Each row was made from one small tree. The marks that hang from a mark follow it in brackets, in alphabetical order. Every link used is in the known rows. Write each row's tree.
Known rows:
sisod{gidu{mufis zifon{zitu}} zitarib}: [  5.8  11.3 -28.3  13.8 -13.0  18.9  -9.6  26.8  -5.4   4.7  15.0 -17.3
   1.1   5.1   5.6   5.4  -3.1  16.1  -0.6  18.8 -20.3 -20.6  24.1  -2.7
   2.4 -16.3  -5.7  -3.9]
gidu{mepa sisod zifon{zitu}}: [-14.9 -19.0  -5.0  19.3   2.2  21.8 -15.4  13.1   3.0  -2.3   1.9 -16.1
  -2.2   3.4  -8.4  -9.9   5.4  11.9  -3.0   2.4   4.0   0.1  17.2   5.3
   0.4   0.3  -0.4   9.8]
pofol{papavo}: [  5.8  -1.3  12.2  -2.9 -16.5  20.1 -15.9   7.8 -22.1  -5.3 -33.1 -17.3
   2.9  15.0 -20.2  10.0  -2.4  -5.8  -7.1  -5.2   5.1  -1.4  20.0   2.9
   0.3 -14.8  -6.7  17.5]
sisod{gidu}: [ 32.6  -3.1  -6.6   2.8  -9.6  22.9 -25.2  13.8 -19.2 -10.2 -17.3 -11.5
  -9.6  12.2  -7.8  19.4  -2.6  -2.3  -5.8   1.9 -17.1   4.2  13.2  -6.8
   2.0 -15.0 -14.1  -1.9]
gidu{mepa}: [ 13.9 -13.5   0.9   0.4  -5.1  21.7 -27.8   3.3  -8.9  -9.5 -15.7  -8.5
 -11.0  -3.1 -16.6   7.0  -4.8  -3.2  -5.5  -1.9   1.1   6.0  16.7  -2.4
 -12.8  -9.1 -11.8   6.1]
duzu{bolar{zifon{gidu{mepa}}}}: [  1.5  -8.2  15.5   9.1  -4.8  53.2 -38.5 -13.4  -8.3  -6.6  -1.0  -4.6
   5.3  -7.6 -12.6   4.9  -3.6 -31.0  -0.4   8.5  27.3   1.9  10.0 -14.7
 -21.2   2.3 -14.6  10.5]
bolar{zifon{gidu zitu}}: [  7.0  18.7  22.0   4.9 -22.6  45.0 -14.4  -5.4 -12.4   8.7  -8.9  -8.8
  26.6   7.9 -13.0   7.8   0.7 -13.2  -2.1   6.4  33.3  -4.3  17.1  -7.7
 -15.4   3.4  -3.7   9.5]
gidu{mepa mufis pagazut sisod{zitarib} zifon{zitu}}: [-30.7 -17.6 -21.2  17.3   0.6  21.0   6.9  19.0   5.2  -9.1  26.2 -12.2
   9.6  -9.9   0.4 -20.0   6.8  17.5  -3.5  22.3   2.3 -24.9  22.9   8.0
 -16.1  -1.5   5.9  -3.2]
zitarib{sisod{gidu{pagazut zifon{zitu}}}}: [ 13.5  -6.7  -7.9  22.5  -6.9  16.2 -22.6  27.2  -7.5 -14.8   4.5 -13.5
   1.8  -0.1  -2.4   6.8  18.0   6.7   0.8  14.6 -10.8 -11.4   4.5  10.4
  11.7   2.4  -7.7  -6.5]
gidu{mepa pagazut zifon}: [  9.3 -21.9  -2.7  18.8   6.3  22.5 -15.5   7.3  -6.4 -17.8  -3.5 -15.3
  -9.1 -12.2  -6.8   6.5  -1.0   6.3  -0.2   8.2  -4.3  -0.8  10.2  11.3
 -17.1  -5.7 -12.0  -3.9]
gidu{sisod}: [  4.2 -17.9   4.0   0.2  -4.6  24.7 -11.1   8.8 -10.7 -11.0 -15.8 -10.7
  -6.7  12.7 -18.7  -2.6  -4.7  -0.1 -11.3  -6.1   3.0   3.9  16.3   1.7
   6.6  -7.1  -9.8   1.5]
mufis{gidu{mepa pagazut sisod{zitarib} zifon}}: [ -2.6 -30.5 -17.9  25.3   5.3  12.7  -9.3  33.1  -7.3 -11.3  19.6 -17.2
 -24.9 -14.2  -7.6 -13.4 -12.4  12.3   5.8  14.7 -23.8  -4.3  11.1  12.3
  -9.1  -7.6  -8.4 -16.4]
papavo{pagazut{gidu{mepa zifon}} pofol}: [ 26.4 -22.3   6.3  24.6   4.0  39.4 -36.7   4.9 -10.1 -28.0 -13.6 -22.8
 -24.5   0.0 -13.1  12.5  -8.2  12.3   4.1   6.0 -14.8 -15.2   6.2  13.2
  10.2   0.1   2.8  -9.4]
gidu{pagazut sisod}: [  2.8 -24.5   5.0   3.2  -1.3  28.0  -0.1   8.2 -13.7 -22.4 -11.3  -9.1
  -1.3   9.2 -15.3  -1.9   5.6   0.0 -14.9   2.8   7.9   0.3  12.2   7.7
  -2.0  -0.2  -6.0  -3.0]
mufis{gidu{mepa pagazut sisod{zitarib} zifon{zitu}}}: [-10.1 -20.3 -17.8  26.3  -2.9  15.9  -0.6  35.2  -0.6  -2.7  22.4 -16.0
 -14.5  -6.3  -6.8 -18.1   1.5  15.9  -0.3  22.5  -6.9  -4.7  15.2  11.9
  -4.2  -1.3   1.1  -4.6]
zitarib{sisod{gidu{mepa mufis pagazut zifon}}}: [  3.7 -25.5 -21.6  21.5   4.7   6.5 -31.4  21.1  -1.7 -19.6  19.7 -12.0
  -2.2 -27.6   4.2  -0.5   7.7   6.8   4.8   7.4 -30.2 -26.5   2.4   6.2
 -18.2   1.8  -9.7 -16.1]
zifon{gidu{mufis pagazut} zitu}: [  8.6  10.8   2.1  -1.6 -23.0  34.3   9.9   0.8   1.3  -3.3  13.3  -0.6
  26.0   4.1  -8.8  -3.8   5.2   3.3 -25.0  11.5  36.3 -14.1  19.2  -2.7
 -27.9   5.0   7.0   5.4]
pagazut{gidu{mufis zifon}}: [  7.1  -6.1 -10.2   1.7   6.0  41.5 -24.0   0.8  -7.6  -1.0   3.0 -16.6
  -6.9   3.9  -0.1  -0.4 -11.9   9.4  -2.4  -1.3  -6.9 -23.1  18.7  16.0
  -1.0  -8.5 -13.3   0.6]
duzu{bolar{zifon{gidu{mufis sisod} zitu}}}: [-25.1  -4.7   9.7   7.7 -13.3  58.1  -6.1  -9.9   4.1   5.0  14.7  -3.4
  27.1   9.5 -10.3 -17.6  10.4 -18.0 -17.6   9.9  44.1 -15.5  16.7 -10.7
 -10.4  13.3   1.8  16.2]
pofol{papavo{pagazut{gidu{mepa zifon{zitu}}}}}: [  0.4  -5.0  -0.4  11.7  -8.5  29.9 -30.7   5.8  -8.7 -12.7 -18.9 -25.4
   1.2   4.8  -3.2   6.4   2.7   8.8   2.6   8.2   1.5 -24.4  17.2  17.9
   2.6   3.5   1.4  16.0]
zitarib{sisod{gidu{mepa mufis pagazut zifon{zitu}}}}: [ -4.0 -15.9 -21.3  22.9  -2.5  10.8 -23.8  22.2   5.7 -11.9  21.7 -10.1
   8.1 -19.4   4.2  -5.4  21.3  11.6   0.0  14.2 -12.9 -28.2   6.3   6.2
 -14.2   7.6   0.0  -4.0]
zifon{gidu{mepa mufis pagazut sisod{zitarib}} zitu}: [-22.8  -2.2 -12.8   0.6 -13.6  27.2   3.6  15.2   4.2  -8.6  33.5   1.9
  25.5  -8.3  -3.2 -23.0   1.3   2.3 -13.6  20.4  24.3 -21.2  24.7  -7.1
 -34.8   2.0  12.9   0.7]
mepa{gidu{mufis pagazut sisod{zitarib} zifon{zitu}}}: [-11.2  -5.7 -20.4  17.3  -3.1  22.3  15.7  27.4  -6.3  -7.9  28.3 -18.0
   9.8   2.1 -11.0 -25.8  -0.5   2.9 -17.4  29.1   4.5 -33.1  20.6  14.7
 -12.6  -5.4  -2.1   0.0]
gidu{mepa zifon}: [ 10.4 -16.2  -2.7  16.6   3.4  18.6 -28.8   7.3  -5.7  -6.3  -7.5 -17.1
 -15.2  -7.5  -9.3   6.9 -10.5   5.5   2.6  -2.4 -11.2   2.2  14.4   4.7
  -8.4 -10.8 -16.2   1.1]
pagazut{gidu{mepa mufis zifon{zitu}}}: [ -8.2  -3.5 -14.0   5.5   3.6  40.9 -28.9   1.4   3.4   4.1  11.0 -14.0
   2.3  -0.5   2.4  -9.2   4.2  11.9  -3.1   8.3   8.1 -24.0  22.0  12.6
 -10.4  -1.5  -0.2  14.3]

Write each row's tree:
[  2.7  -4.4 -24.8  20.1  -3.7  18.2 -19.9  16.9   3.2   3.5  11.3 -15.6
   2.1  -3.0   6.0   2.7   9.2  15.0  -3.2   9.2 -13.2 -16.0  15.5  -3.1
 -14.1  -4.1   0.5   5.5] | sisod{gidu{mepa mufis zifon{zitu}}}
[ 15.8  -6.8   5.1   8.5  -6.2  30.0 -26.9   4.3 -18.6 -19.0 -26.4 -29.0
  -8.7   8.3  -5.6  14.5 -13.0   6.8   4.3  -1.1 -13.2 -21.6  14.1  21.0
  11.5  -5.5 -12.1   2.0] | pofol{papavo{pagazut{gidu{zifon}}}}
[  5.7 -22.1 -12.6  22.9  -0.6  16.1   3.3  33.9 -12.0  -9.3  14.9 -19.4
 -23.0  -2.5  -9.5  -9.3 -14.3  13.5   0.6  13.0 -20.7  -3.9  12.3  15.0
   5.0 -10.1 -13.2 -18.6] | mufis{gidu{pagazut sisod{zitarib} zifon}}
[ 22.7   1.8 -19.1  14.5  -4.1  17.9 -26.8  28.5 -20.2  -8.8  -0.7 -19.6
 -16.5   3.8   1.2  19.0 -17.2   5.5  12.0  12.7 -35.8  -4.8  17.2  -2.3
   7.9 -26.2 -19.8 -13.4] | sisod{gidu{zifon} zitarib}
[ 11.7   9.8   6.4   1.2 -17.4  29.1 -23.8   5.2   0.0   2.0   3.4  -1.8
  11.2   2.1 -12.1   1.4  -2.6  -5.5 -11.7   3.7  28.6   6.8  20.2 -11.7
 -22.1  -1.2   0.6  14.7] | zifon{gidu{mepa} zitu}
[ -1.0 -26.7 -13.3   9.8  -3.2  14.5  -7.5  28.9 -10.1 -13.6  11.2  -8.6
 -19.0  -8.8 -14.5 -12.4  -6.2   2.9  -4.2  14.5 -11.6  -1.8  14.5   5.2
 -12.4  -5.7  -4.9 -10.9] | mufis{gidu{mepa pagazut sisod{zitarib}}}
[  8.3 -12.8  -6.3   6.8  13.0  40.0 -45.5   3.8 -11.3  -9.2  -4.2 -17.3
 -15.5  -2.4  -1.6   4.6 -11.1   0.5   9.0   1.5  -8.4  -7.0  16.0  14.2
  -3.3  -9.7 -15.2   5.4] | pagazut{gidu{mepa zifon}}
[  8.2   5.2  -1.1   4.9  -0.9  47.0 -26.2   5.4 -10.3   0.2  -6.5 -17.9
  -3.0  17.6  -3.5   4.3   1.1   8.1  -2.8   7.4  11.6  -7.8  21.5  16.3
  14.8  -6.6  -8.9  13.0] | pagazut{gidu{zifon{zitu}}}
[ -3.1 -16.1 -20.6  16.4   4.0  18.9   8.9  27.6 -12.4 -14.5  25.2 -20.2
  -1.2  -7.4 -10.9 -21.1 -13.5  -1.7 -11.9  20.5 -12.7 -31.2  15.9  14.0
 -17.4 -11.3 -12.0 -11.6] | mepa{gidu{mufis pagazut sisod{zitarib} zifon}}
[-21.7  -0.9  11.8   8.9 -14.7  46.3  13.3  -3.1  -4.3  -1.1  12.9  -5.2
  41.1   2.2  -5.9 -13.8  14.6  -5.2 -12.3  13.1  37.9 -26.6  14.1  -1.2
 -31.1  17.7  10.5   2.8] | bolar{zifon{gidu{mufis pagazut sisod} zitu}}
[ 19.7  -4.2   9.6  -8.3 -15.1  32.0 -27.3   0.5 -22.7 -21.5 -34.3 -20.0
  -4.5  15.0 -13.0  14.5  -6.5  -2.4  -4.4  -1.2  -1.5 -19.0  16.7  14.4
   8.6  -3.3  -7.6   8.1] | pofol{papavo{pagazut{gidu}}}
[-21.6  -4.5 -16.2  12.3  -8.2  19.8   4.4  19.2   2.3   3.1  18.8 -16.9
   5.4   4.9  -5.1 -15.8  -5.6  18.7  -4.6  10.3  -0.8 -19.7  27.4   5.5
   4.0  -8.0  -1.9  -1.7] | gidu{mufis sisod{zitarib} zifon{zitu}}
[-31.1  -8.6 -24.1   4.4   7.2  37.7 -22.8  16.1   1.3  -0.2  25.7 -14.0
   4.1  -0.5   5.1 -22.1  -2.4  13.5   4.7  15.1  -1.8 -31.3  28.9  11.0
  -3.3  -6.2   1.1   6.4] | pagazut{gidu{mepa mufis sisod{zitarib} zifon{zitu}}}
[ 16.1 -28.4   8.5  24.6   5.2  42.5 -21.5   9.8 -12.4 -29.5 -13.2 -24.0
 -21.1  15.1 -15.5   2.8  -8.7  15.3  -2.3   1.1 -13.7 -16.8   6.2  17.5
  28.3   2.8   4.4 -13.8] | papavo{pagazut{gidu{sisod zifon}} pofol}
[  4.5 -19.8  -4.6  26.3  -4.8  23.1   8.4  25.1  -2.3  -0.6   9.5 -18.4
 -12.5   9.7 -11.5 -12.7   8.0  17.6 -13.5   9.9   4.7   0.2   8.9  17.9
   7.5   6.5   0.5  -1.2] | mufis{gidu{pagazut sisod zifon{zitu}}}
[ 16.2  -8.7 -18.9   5.0  -4.4  19.2 -23.3  23.4 -20.3 -25.4   0.2  -7.5
  -6.2  -8.4  -0.5  13.8  -0.2  -4.9   3.3  23.7 -21.8  -7.3  14.4  -6.9
 -15.7 -17.4  -8.2 -10.9] | sisod{gidu{mepa pagazut} zitarib}
[ 10.1 -15.1 -25.4  18.3   3.3  15.1 -27.6  15.1  -2.6  -4.3   7.6 -16.8
  -8.8 -11.0   6.1   8.1  -5.6  10.7   1.4   1.3 -31.9 -13.7  11.5  -2.6
 -19.2 -10.5  -9.7  -5.5] | sisod{gidu{mepa mufis zifon}}
[  6.4  -7.8  -3.9   5.5  -7.6  28.4 -18.6   1.6 -11.0 -13.0 -14.8 -27.0
  -1.8   3.0  -2.6   6.7 -11.1  12.1  -1.7  -1.9 -12.9 -37.0  16.4  20.2
   1.5  -1.7  -6.0   0.6] | pofol{papavo{pagazut{gidu{mufis zifon}}}}
[  2.3 -12.9  -4.1  -7.0 -10.2  26.7 -27.0  -3.0  -9.2 -18.8 -17.4 -16.0
   2.4  -4.3  -6.9   3.5  -4.0   1.7  -6.0  -1.0  -4.2 -34.3  17.4  10.6
 -15.7   1.5   0.8   8.9] | pofol{papavo{pagazut{gidu{mepa mufis}}}}
[ -0.3 -25.2 -17.2  22.8   2.4   7.9 -21.4  33.7  -4.1   1.2  17.8 -18.2
 -29.8 -10.0 -10.2 -12.4 -21.3  11.0   8.9   4.7 -30.9   0.5  16.1   4.8
  -0.7 -13.2 -14.5 -11.8] | mufis{gidu{mepa sisod{zitarib} zifon}}
[ 20.0 -24.1  -7.7  26.2   2.3  16.6 -14.0  19.2  -4.6  -7.0   5.1 -16.6
 -26.3 -14.4 -10.0   1.4  -4.2  10.3  -1.5   7.0 -14.0   3.4   4.4  13.7
 -15.9  -3.0 -11.1  -7.7] | mufis{gidu{mepa pagazut zifon}}
[ -2.8   0.1   9.0   4.8 -11.1  35.4 -21.8  -9.3  -4.8   4.4   6.7  -6.2
  22.3 -17.5  -6.9   0.7  -9.9 -13.5   2.4  -0.4  14.6 -18.0  14.6 -10.4
 -45.5   2.9  -4.7   0.0] | bolar{zifon{gidu{mepa mufis}}}
[ -2.3 -12.0 -12.6  23.3  -8.1  19.4   9.7  34.3  -5.1  -1.4  17.7 -18.0
 -12.8   5.7  -9.6 -15.0  -1.5  17.8  -5.6  20.4  -4.3  -5.5  16.6  15.1
   9.3  -3.1  -1.7  -8.2] | mufis{gidu{pagazut sisod{zitarib} zifon{zitu}}}
[ -5.6  -4.0   3.8   2.6 -11.3  28.3 -18.2  10.9   2.5  -1.2   8.0  -2.1
  14.4   6.5 -12.3 -11.4   0.6  -3.7 -12.7   1.0  28.0   5.7  20.6 -11.3
 -18.3   3.7   5.1  12.4] | zifon{gidu{mepa sisod} zitu}
[  5.0 -13.1  -4.1  22.2   1.7  27.5   5.3  21.7 -10.5 -11.1   6.2 -20.7
   3.9  12.6 -17.0 -15.5   8.2  -1.8 -20.8  18.0  13.1 -11.0  11.1  18.3
  -3.7   1.9  -2.8   7.5] | mepa{gidu{pagazut sisod zifon{zitu}}}
[ 24.0  -0.6 -14.4   2.4 -10.6  23.7 -12.4  22.6 -26.5 -22.4  -5.5 -10.4
  -5.9   4.9  -3.2  18.4  -2.2  -2.8  -0.8  22.0 -19.4  -7.0  15.3  -3.7
  -2.3 -18.4 -11.4 -12.1] | sisod{gidu{pagazut} zitarib}
[  4.6 -20.4 -21.5  19.0   2.8   3.1 -43.6  21.7   1.8  -8.2  16.2 -12.7
  -8.8 -23.0   0.6  -0.3  -2.0   5.4   8.7  -3.3 -35.5 -20.7   7.1  -0.3
 -10.8  -3.8 -14.8 -11.2] | zitarib{sisod{gidu{mepa mufis zifon}}}
[-26.9  -9.7   9.8  10.0 -10.7  61.7   6.5 -10.5   1.7  -7.6  17.7  -2.2
  34.2   4.8  -7.5 -18.9  20.8 -17.1 -20.7  19.4  51.6 -21.1  11.8  -5.7
 -18.1  19.6   7.1  11.5] | duzu{bolar{zifon{gidu{mufis pagazut sisod} zitu}}}
[ 12.7 -18.3  -4.2  18.9   7.4  19.9 -14.2  21.7 -13.7  -7.0   0.7 -23.4
 -12.2   8.2 -20.0 -11.3 -15.0  -7.7 -11.2   0.6  -8.8  -5.7  11.6  10.7
  -1.7 -10.0 -18.0   0.9] | mepa{gidu{sisod zifon}}
[ 12.2  -0.4 -11.2  18.0  -6.6  26.6   9.5  12.9  -4.7  -4.4  13.9 -18.9
   9.4   1.7 -13.7 -11.8   6.1   2.9 -24.8  20.8  14.0 -25.8  14.2  16.3
 -19.2   0.7  -3.4   7.8] | mepa{gidu{mufis pagazut zifon{zitu}}}
[-11.7   3.7  -3.5  -0.2 -15.2  25.2 -19.1  19.3  -1.4  -1.2  17.3  -2.2
  13.1   2.3 -10.6 -12.6  -9.0  -5.2  -4.8  11.6  18.6   0.1  27.3 -13.5
 -16.4  -6.2   2.6   6.2] | zifon{gidu{mepa sisod{zitarib}} zitu}
[  3.0 -38.0  -9.7  27.9   9.5  15.2  -6.9  24.1  -2.3 -10.1  11.6 -17.3
 -22.8 -10.9  -9.0 -12.4  -2.4  12.6  -2.8   3.8 -14.0   1.8   3.9  15.0
 -11.3   2.8  -5.6 -10.0] | mufis{gidu{mepa pagazut sisod zifon}}
[  6.0  -5.1  17.2   9.5  -7.0  41.3 -19.9  -6.7 -15.3 -12.0  -2.8  -5.9
  20.0 -16.2  -8.9   8.7  -0.3 -18.1   4.4  10.7  20.9  -7.5   7.5  -4.7
 -41.7   5.7  -4.8  -2.5] | bolar{zifon{gidu{mepa pagazut}}}
[ 20.5 -17.4 -12.0   8.3  -0.7  22.5 -22.2  14.3 -16.0 -23.7  -9.1  -8.2
  -5.2  -3.4  -1.8  15.4   9.3  -3.5  -4.7  12.8 -11.8  -0.8   7.4  -3.3
 -18.6  -6.3  -5.7  -3.3] | sisod{gidu{mepa pagazut}}
